What can hang from each mark:
z118: z841
z198: z813
z813: z118 z319 z348
z850: z813
z72: z118 z319
z319: z72 z813 z841
z222: z850

Every row comes from one small tree of marks. The marks that hang from a mark follow it in brackets, in the order of their numbers. Every link used is in the known rows. Which tree was each row made from?
Known rows:
z198(z813(z348)): [-0.66 -0.12 -0.66 -2.81 -2.20  1.34  0.08 -1.11  0.34  0.30  0.71 -0.39
  1.70  0.44  2.58  0.10  0.14 -0.83 -5.31  1.31 -3.96  2.30 -0.26  1.08
 -2.85  0.63 -2.02 -0.77  3.11  1.22 -0.51 -0.57  3.87 -0.05  4.27]
z813(z319(z72)): [-0.37  0.16  0.84 -2.96 -1.48  1.49  0.86 -1.19  0.26  0.98  1.55  0.15
  0.42  1.39  4.49  0.38  0.21  0.42 -3.89  1.01 -3.13  2.46 -0.79  1.32
 -1.55  1.42 -3.42 -2.20  3.10  1.45  0.05 -1.69  1.73  0.29  4.15]
z198(z813(z118(z841) z319(z72))): [ 0.26 -0.44 -1.61 -1.38 -2.41  1.87  0.09 -0.21  0.09  0.23  0.55  0.09
 -0.58 -0.27  3.25  0.38  1.19  1.30 -2.13 -0.03 -4.33  1.00 -1.25  1.21
 -1.89  1.47 -2.79 -0.39  2.88  0.58  0.60 -0.33 -0.69 -0.20  4.25]
z222(z850(z813(z118(z841) z319 z348))): [ 3.67  0.06  0.36 -0.89 -3.27  2.09 -0.81 -0.76  1.02  0.43 -0.26 -0.69
  4.12 -0.67  1.12 -0.09  0.09 -2.34  0.04  0.16 -3.25  0.95 -0.40  2.21
 -1.09 -1.50 -2.75  0.13  3.61 -1.55  1.38  0.67  1.14  3.08  3.80]
z813(z118 z319(z72 z841)): [ 0.70  0.29 -0.50 -1.11 -1.41  1.49  0.05 -0.38  0.84  1.65  1.20  0.85
 -0.65  1.14  4.25  0.64  0.71  1.70 -2.75  1.28 -2.89  1.07 -1.41  1.30
 -0.74  1.47 -3.79 -1.88  2.44  0.56  1.02 -1.30  0.57  0.06  3.27]
z198(z813(z319 z348)): [ 0.15 -0.18 -0.75 -1.64 -2.56  1.31 -0.94 -1.28  0.26  0.34  0.52 -1.27
  2.40  0.26  2.40  0.19 -0.40 -0.11 -5.62  0.70 -4.56  2.11 -0.41  1.07
 -2.44  0.15 -3.43 -1.32  3.06  1.30 -0.34  0.42  3.12  0.17  4.04]
z72(z319): [-1.91  0.27  0.30 -4.58 -2.07  1.68  1.65 -0.60 -0.38  0.70  1.29 -0.47
  2.42  1.44  4.85  0.60  0.22 -3.32 -3.87  0.50 -3.63  2.95 -1.08  1.26
 -1.97  1.35 -2.79 -0.40  3.69  1.95 -0.86 -1.87  3.28  0.61  3.84]
z813(z118 z319 z348): [ 3.40  0.34  0.77 -1.37 -3.25  1.86 -1.05 -0.75  0.88  0.34  0.38 -0.64
  2.55  0.29  2.62  0.30 -0.89  0.76 -4.33  1.97 -3.84  1.54  0.00  1.61
 -1.68 -0.03 -4.78 -1.69  3.05  1.11  0.43  1.32  3.74  1.51  3.17]
z850(z813(z118(z841) z319(z72) z348)): [ 2.34  0.01 -0.01 -1.10 -2.86  2.55 -1.05 -0.35  0.73  1.18  0.20 -0.64
  0.97  0.11  2.31  0.61  0.02  0.55 -0.15 -0.22 -3.32 -0.11 -0.47  1.89
 -1.19 -0.56 -3.98 -1.38  3.03 -0.93  1.76  0.01 -0.53  1.71  3.91]
z813(z118 z319(z72 z841) z348): [ 1.86  0.25 -0.38 -0.26 -1.82  1.77 -1.36 -0.58  1.09  1.59  0.76  0.33
  0.19  1.12  3.41  0.56  0.07  2.89 -2.65  1.50 -3.01  0.30 -0.78  1.25
 -0.61  0.46 -5.02 -2.16  2.02  0.63  1.50 -0.47  0.84  0.21  3.06]
z72(z118(z841) z319): [-0.96  0.22 -1.50 -3.94 -2.54  2.18  2.11 -0.48 -1.34  0.20  0.75 -0.41
  2.45  1.67  4.39  1.21  0.46 -4.93 -1.19 -1.18 -3.60  1.89 -2.27  1.30
 -1.71  1.89 -2.63  1.74  3.92  1.46 -0.24 -2.06  2.25  1.41  3.52]
z198(z813(z118 z319 z348)): [ 1.78 -0.09 -0.54 -0.92 -3.10  1.50 -1.40 -0.48  0.78 -0.01  0.09 -1.15
  2.08 -0.69  2.08  0.30 -0.23  1.17 -4.68  1.63 -4.68  1.39 -0.17  0.94
 -2.34  0.24 -4.22 -1.13  2.83  0.74  0.20  1.51  2.73  0.33  3.69]
z72(z118 z319(z813(z348) z841)): [-1.88  0.06 -2.09 -2.37 -1.25  2.33 -0.14 -0.79 -0.41  1.41  1.10 -0.33
  2.14  1.93  3.13  1.10  0.19 -2.40 -2.74 -0.35 -3.40  0.61 -2.38 -0.40
 -0.86  2.16 -4.30  0.19  2.39  0.20  0.57 -3.16  1.74 -0.04  2.96]
z222(z850(z813(z319(z72) z348))): [ 0.31  0.03  1.42 -2.26 -1.67  1.81 -0.60 -1.10  1.36  0.76  0.79 -0.67
  3.52  0.21  2.27 -0.10  0.44 -0.89 -1.73  0.63 -2.50  2.15 -0.65  1.54
 -0.98 -0.67 -3.29 -2.20  3.13 -1.32  1.06 -1.64  0.72  1.59  4.51]
z850(z813(z319(z72 z841) z348)): [-0.61  0.21 -0.03 -1.17 -1.26  1.70 -1.08 -1.19  0.93  2.18  1.24 -0.39
  0.58  1.44  3.06  0.72  0.17  0.04 -1.63  0.01 -2.96  0.58 -0.81  1.30
 -0.74 -0.25 -3.59 -2.48  2.59 -0.51  1.33 -1.79  0.36  0.40  3.70]
z198(z813): [-1.38 -0.05 -0.84 -3.77 -1.78  1.12  1.49 -1.03 -0.13  0.40  1.05  0.18
  0.73  0.42  3.55  0.19  0.81 -1.80 -4.98  1.16 -3.83  3.02 -0.54  0.96
 -3.04  1.43 -0.65 -0.27  3.46  1.52 -0.87 -1.60  3.36 -0.17  4.41]
z850(z813): [-0.47  0.32  0.96 -4.32 -1.64  1.52  1.60 -1.01  0.48  1.13  1.14 -0.11
  1.71  0.82  3.53  0.43  0.41 -3.82 -2.78  0.91 -3.13  2.60 -0.27  1.57
 -2.42  0.14 -0.74 -1.03  4.02  0.60 -0.03 -2.18  3.59  1.52  4.16]

Which tree is each row?
[-2.90 -0.05 -1.54 -3.29 -0.70  1.73  1.16 -1.09 -0.61  2.00  1.78  0.61
  0.88  2.02  4.36  0.49  0.93 -2.28 -3.04 -0.37 -3.37  1.55 -2.12  0.19
 -1.11  2.21 -2.76 -0.20  2.78  0.85 -0.21 -3.83  1.55 -0.10  3.59]
z72(z319(z813 z841))
[ 2.03  0.61 -0.48 -1.16 -1.99  1.21  0.07 -0.68  0.58  1.49  0.87  0.43
  0.70  1.29  3.81  0.55  0.27 -0.14 -3.40  1.42 -3.43  1.35 -1.08  1.42
 -1.16  0.82 -3.29 -0.85  2.87  0.93  0.56 -0.20  2.67  0.83  2.88]
z813(z118 z319(z841))
[ 1.72 -0.20 -1.07 -2.63 -2.26  2.22  1.23 -0.86  0.12  1.15  0.78  1.48
  0.23  0.31  2.66 -0.20  0.67 -0.39 -1.50  0.92 -3.18  1.10 -0.99  0.86
 -1.90  1.82 -1.78  0.47  3.21  0.37  0.46 -1.61  1.92  1.55  3.59]
z319(z813(z118(z841)))
[-1.02  0.26 -0.56 -1.83 -0.54  1.47  0.77 -0.72  0.68  1.19  1.12  0.16
  1.77  0.98  3.33  0.95  1.20 -3.00 -0.73 -0.17 -1.93  1.66 -2.30  0.93
 -0.33  0.77 -2.13 -0.60  2.95 -1.60  1.55 -3.29 -0.27  1.18  3.86]
z222(z850(z813(z319(z72(z118) z841))))
[ 1.17 -0.03 -0.16 -1.55 -2.07  2.30 -0.30 -0.91  0.44  0.40  0.33 -0.57
  3.28  0.35  1.85  0.60  0.46 -2.92  0.14 -0.91 -2.47  1.00 -1.80  1.46
 -0.76 -0.30 -3.05 -0.11  3.39 -1.64  1.72 -1.67 -0.52  2.06  4.24]
z222(z850(z813(z319(z72(z118(z841))) z348)))
[-1.65 -0.13 -0.81 -3.49 -1.97  2.62  0.18 -0.71 -0.55  0.45  0.91 -0.86
  3.06  1.16  3.03  0.90 -0.33 -2.61 -3.15  0.21 -3.65  1.39 -1.79 -0.03
 -1.53  2.17 -4.66 -0.01  2.85  0.58 -0.05 -2.59  2.69  0.53  3.35]
z72(z118 z319(z813(z348)))
[ 0.38 -0.26 -1.75  0.04 -1.73  1.60 -1.75 -0.30  0.90  1.01  0.63 -0.27
 -0.24  0.35  2.75  0.58  0.66  3.15 -3.64  0.82 -3.93  0.28 -1.13  0.77
 -1.20  0.98 -4.21 -1.74  1.85  0.23  1.13 -0.26  0.01 -1.22  3.48]
z198(z813(z118 z319(z72 z841) z348))
[-0.45 -0.17 -1.43 -1.82 -0.43  2.18 -0.12 -0.89  0.23  1.98  1.44  1.33
 -0.53  1.88  2.90  0.67  0.57  0.64 -2.70  0.75 -2.12  0.30 -2.01 -0.32
 -0.77  2.68 -3.44 -0.98  1.92 -0.11  1.37 -3.95  0.56 -0.63  3.36]
z319(z72(z118) z813(z348) z841)
[ 3.01 -0.14 -0.07 -0.67 -3.03  2.24 -1.10 -0.59  0.48  0.85  0.47  0.14
  0.76  0.37  2.78  0.29 -0.12  2.13 -1.64  0.55 -3.51  0.40 -0.72  1.66
 -1.11  0.41 -4.56 -1.31  2.87  0.59  1.38  0.46  0.29  1.22  3.47]
z813(z118(z841) z319(z72) z348)
[ 0.46  0.42 -0.17 -1.25 -1.90  1.16 -1.10 -1.50  0.77  2.14  0.87 -0.73
  1.97  1.47  2.84  0.70 -0.25 -1.74 -2.68 -0.09 -3.47  0.90 -0.61  1.40
 -1.19 -1.08 -3.16 -1.56  3.12 -0.10  0.72 -0.87  2.36  1.26  3.47]
z850(z813(z319(z841) z348))
[-0.74  0.10  1.26 -3.14 -1.08  1.66  1.05 -0.99  0.95  0.87  1.19 -0.22
  2.56  0.24  3.21  0.00  1.06 -1.90 -1.21  0.43 -2.48  2.83 -0.89  1.40
 -1.09  0.10 -2.15 -1.72  3.52 -1.05  0.53 -2.48  0.64  1.28  4.65]
z222(z850(z813(z319(z72))))
[-0.21 -0.10 -1.02 -2.11 -0.32  2.13  0.73 -0.35  0.94  2.09  1.63  2.01
 -2.03  1.05  3.63  0.19  1.28  2.09 -2.05  1.62 -2.33  0.61 -1.52  0.18
 -0.93  2.67 -2.61 -1.21  2.01 -0.15  1.10 -3.68  0.38 -0.50  3.41]
z319(z72 z813(z118) z841)
[ 0.46 -0.41 -1.26 -2.24 -2.93  2.95 -0.24 -0.54 -0.25  0.87  0.49  0.00
  2.17  0.41  2.60  0.17  0.03 -0.71 -1.37 -0.21 -3.78  0.25 -1.22  0.87
 -1.37  1.27 -4.25  0.54  2.93  0.24  0.54 -1.06  1.01  1.25  3.38]
z72(z319(z813(z118(z841) z348)))
[ 2.54  0.37  0.36 -0.41 -2.10  1.56 -1.26 -0.61  1.68  1.12  0.25 -0.47
  3.58 -0.13  1.56  0.21  0.35 -1.35 -1.33  0.95 -2.84  1.06 -0.52  1.60
 -0.51 -1.30 -3.24 -0.91  2.96 -1.83  1.39  0.00  1.67  2.16  3.32]
z222(z850(z813(z118 z319(z841) z348)))
[ 0.62 -0.20 -0.85 -1.24 -0.85  2.36 -0.70 -0.48  1.23  2.17  1.19  1.54
 -1.04  0.98  2.74  0.05  0.51  3.02 -2.67  1.94 -2.29 -0.07 -1.29  0.34
 -0.72  1.79 -3.61 -1.67  1.66 -0.33  1.54 -2.57  0.59 -0.19  3.07]
z319(z72 z813(z118 z348) z841)
[-0.70 -0.35 -0.87 -2.14 -0.39  1.95 -0.25 -1.32  0.58  2.43  1.81  1.56
 -0.97  1.79  3.15 -0.09  0.58  1.59 -3.32  1.07 -2.42  0.70 -1.40  0.35
 -1.00  1.94 -3.05 -1.76  1.98  0.09  0.98 -3.73  0.75 -0.65  3.70]
z319(z72 z813(z348) z841)
[ 1.47  0.39 -0.41 -1.08 -2.03  1.09 -0.93 -1.64  0.25  1.79  1.00 -0.15
  1.79  1.81  3.22  0.44 -0.46 -0.23 -4.22  0.42 -3.52  1.40 -0.80  1.49
 -1.13 -0.17 -3.72 -1.61  2.84  1.22  0.42 -0.41  3.21  0.87  3.16]
z813(z319(z841) z348)
[ 2.81 -0.29 -0.77 -1.60 -2.72  2.47 -0.23 -0.74  0.40  1.18  0.57  1.01
  0.95  0.20  1.88 -0.32 -0.07  0.43 -1.98  1.01 -3.40  0.34 -0.53  0.89
 -1.79  0.82 -2.77  0.07  2.88  0.05  0.93 -0.81  2.06  1.56  3.31]
z319(z813(z118(z841) z348))
[-0.64  0.29 -0.41 -1.94 -0.87  0.94  0.36 -1.21  0.37  1.88  1.67  0.81
 -0.46  2.01  4.77  0.60  0.69  0.77 -3.37  0.51 -2.77  1.60 -1.51  1.07
 -0.93  1.27 -3.04 -1.97  2.70  1.05  0.58 -2.33  0.92 -0.29  3.65]
z813(z319(z72 z841))
[ 1.85  0.10 -0.29 -1.66 -2.56  1.94  0.42 -0.61  0.00  0.72  0.72  0.65
 -0.13  0.56  3.76  0.24  0.43  0.92 -1.34  0.60 -3.42  1.05 -1.03  1.68
 -1.35  1.07 -3.40 -0.96  3.11  0.82  0.94 -0.40  0.13  1.10  3.66]
z813(z118(z841) z319(z72))
[ 1.43  0.34  1.22 -3.44 -2.02  1.92  1.50 -0.21  1.35  0.29  0.44  0.20
  3.07 -0.68  2.54 -0.19  0.85 -3.42 -1.37  1.94 -2.29  2.83 -0.56  1.69
 -1.78 -0.32 -0.75 -0.16  3.90 -1.28  0.61 -1.36  2.93  2.41  3.91]
z222(z850(z813(z118)))
[ 2.07  0.34 -0.08 -0.36 -2.41  1.70 -1.54 -0.63  1.28  1.69  0.30 -0.75
  2.06  0.53  2.36  0.81 -0.24 -0.72 -1.78  0.59 -3.52  0.34 -0.22  1.54
 -0.94 -0.96 -3.85 -1.42  2.86 -0.66  1.47  0.33  2.28  1.46  3.01]
z850(z813(z118 z319(z841) z348))
[ 0.82  0.06 -0.57 -1.51 -2.36  2.40 -0.52 -0.89  0.06  0.98  0.43 -1.01
  1.71  0.82  2.54  1.29 -0.09 -2.15  0.11 -1.22 -3.33  0.28 -1.31  1.44
 -1.22  0.27 -3.47 -0.53  3.24 -0.39  1.71 -1.47 -0.22  1.43  3.90]
z850(z813(z319(z72(z118(z841))) z348))
[-0.51 -0.25 -0.44 -3.01 -1.03  2.65  0.11 -0.84  0.24  0.99  1.26  0.68
  0.38  1.07  2.68  0.46  0.18  0.42 -3.14  1.18 -2.49  1.06 -1.60 -0.02
 -1.48  2.61 -3.97 -1.29  2.26  0.13  0.89 -3.48  1.51 -0.03  3.68]
z319(z72(z118) z813(z348))
[ 1.47 -0.22 -1.82 -1.24 -3.13  1.51  0.22 -0.47 -0.13  0.14  0.18 -0.30
  0.78 -0.38  2.74  0.31  0.60 -0.55 -2.97 -0.11 -4.71  1.31 -0.84  1.46
 -2.37  0.90 -2.19  0.40  3.28  0.69  0.03  0.76  1.27  0.72  4.01]
z198(z813(z118(z841) z319))
[ 0.75  0.26  0.28 -1.07 -1.57  1.03 -0.70 -1.48  1.12  1.77  0.70 -0.39
  3.63  0.91  2.10  0.05  0.38 -2.93 -2.13 -0.05 -2.67  1.66 -0.99  1.73
 -0.76 -1.35 -2.55 -0.99  3.26 -1.33  1.07 -1.04  1.95  1.88  3.76]
z222(z850(z813(z319(z841) z348)))
[ 1.32 -0.01 -1.89  0.08 -2.34  1.43 -1.68 -0.71  0.63  0.78  0.29 -0.60
  1.52  0.13  2.28  0.48  0.16  1.35 -4.23  0.92 -4.40  0.64 -0.71  0.88
 -1.59  0.13 -3.66 -0.94  2.24  0.32  0.59  0.85  2.11 -0.27  3.17]
z198(z813(z118 z319(z841) z348))
[-0.10  0.39 -0.73 -1.14 -1.13  2.05 -0.86 -0.70  0.61  1.64  0.78 -0.60
  1.17  1.45  3.00  1.48  0.15 -1.16 -1.59 -0.39 -2.68  0.31 -1.47  0.61
 -0.64  0.48 -4.18 -1.49  2.56 -0.73  1.83 -2.06  0.37  0.54  3.43]
z850(z813(z319(z72(z118) z841) z348))
[ 0.15  0.22 -0.16 -1.02 -1.06  1.81 -0.56 -0.73  1.00  1.20  0.72 -0.43
  2.78  0.85  2.28  0.89  0.64 -2.17 -0.78 -0.32 -1.97  0.95 -2.06  1.05
 -0.24  0.04 -3.38 -0.91  2.63 -1.86  1.88 -2.48  0.01  1.14  3.64]
z222(z850(z813(z319(z72(z118) z841) z348)))
[-0.62 -0.38 -0.42 -1.90 -1.74  1.48 -1.06 -0.99  0.42  0.54  0.79 -0.91
  0.93  0.36  2.82  0.32  0.21  1.91 -4.73  0.73 -4.05  1.68 -0.49  0.81
 -1.90  0.93 -3.82 -2.09  2.59  1.01  0.08 -0.69  0.95 -0.63  4.31]
z198(z813(z319(z72) z348))
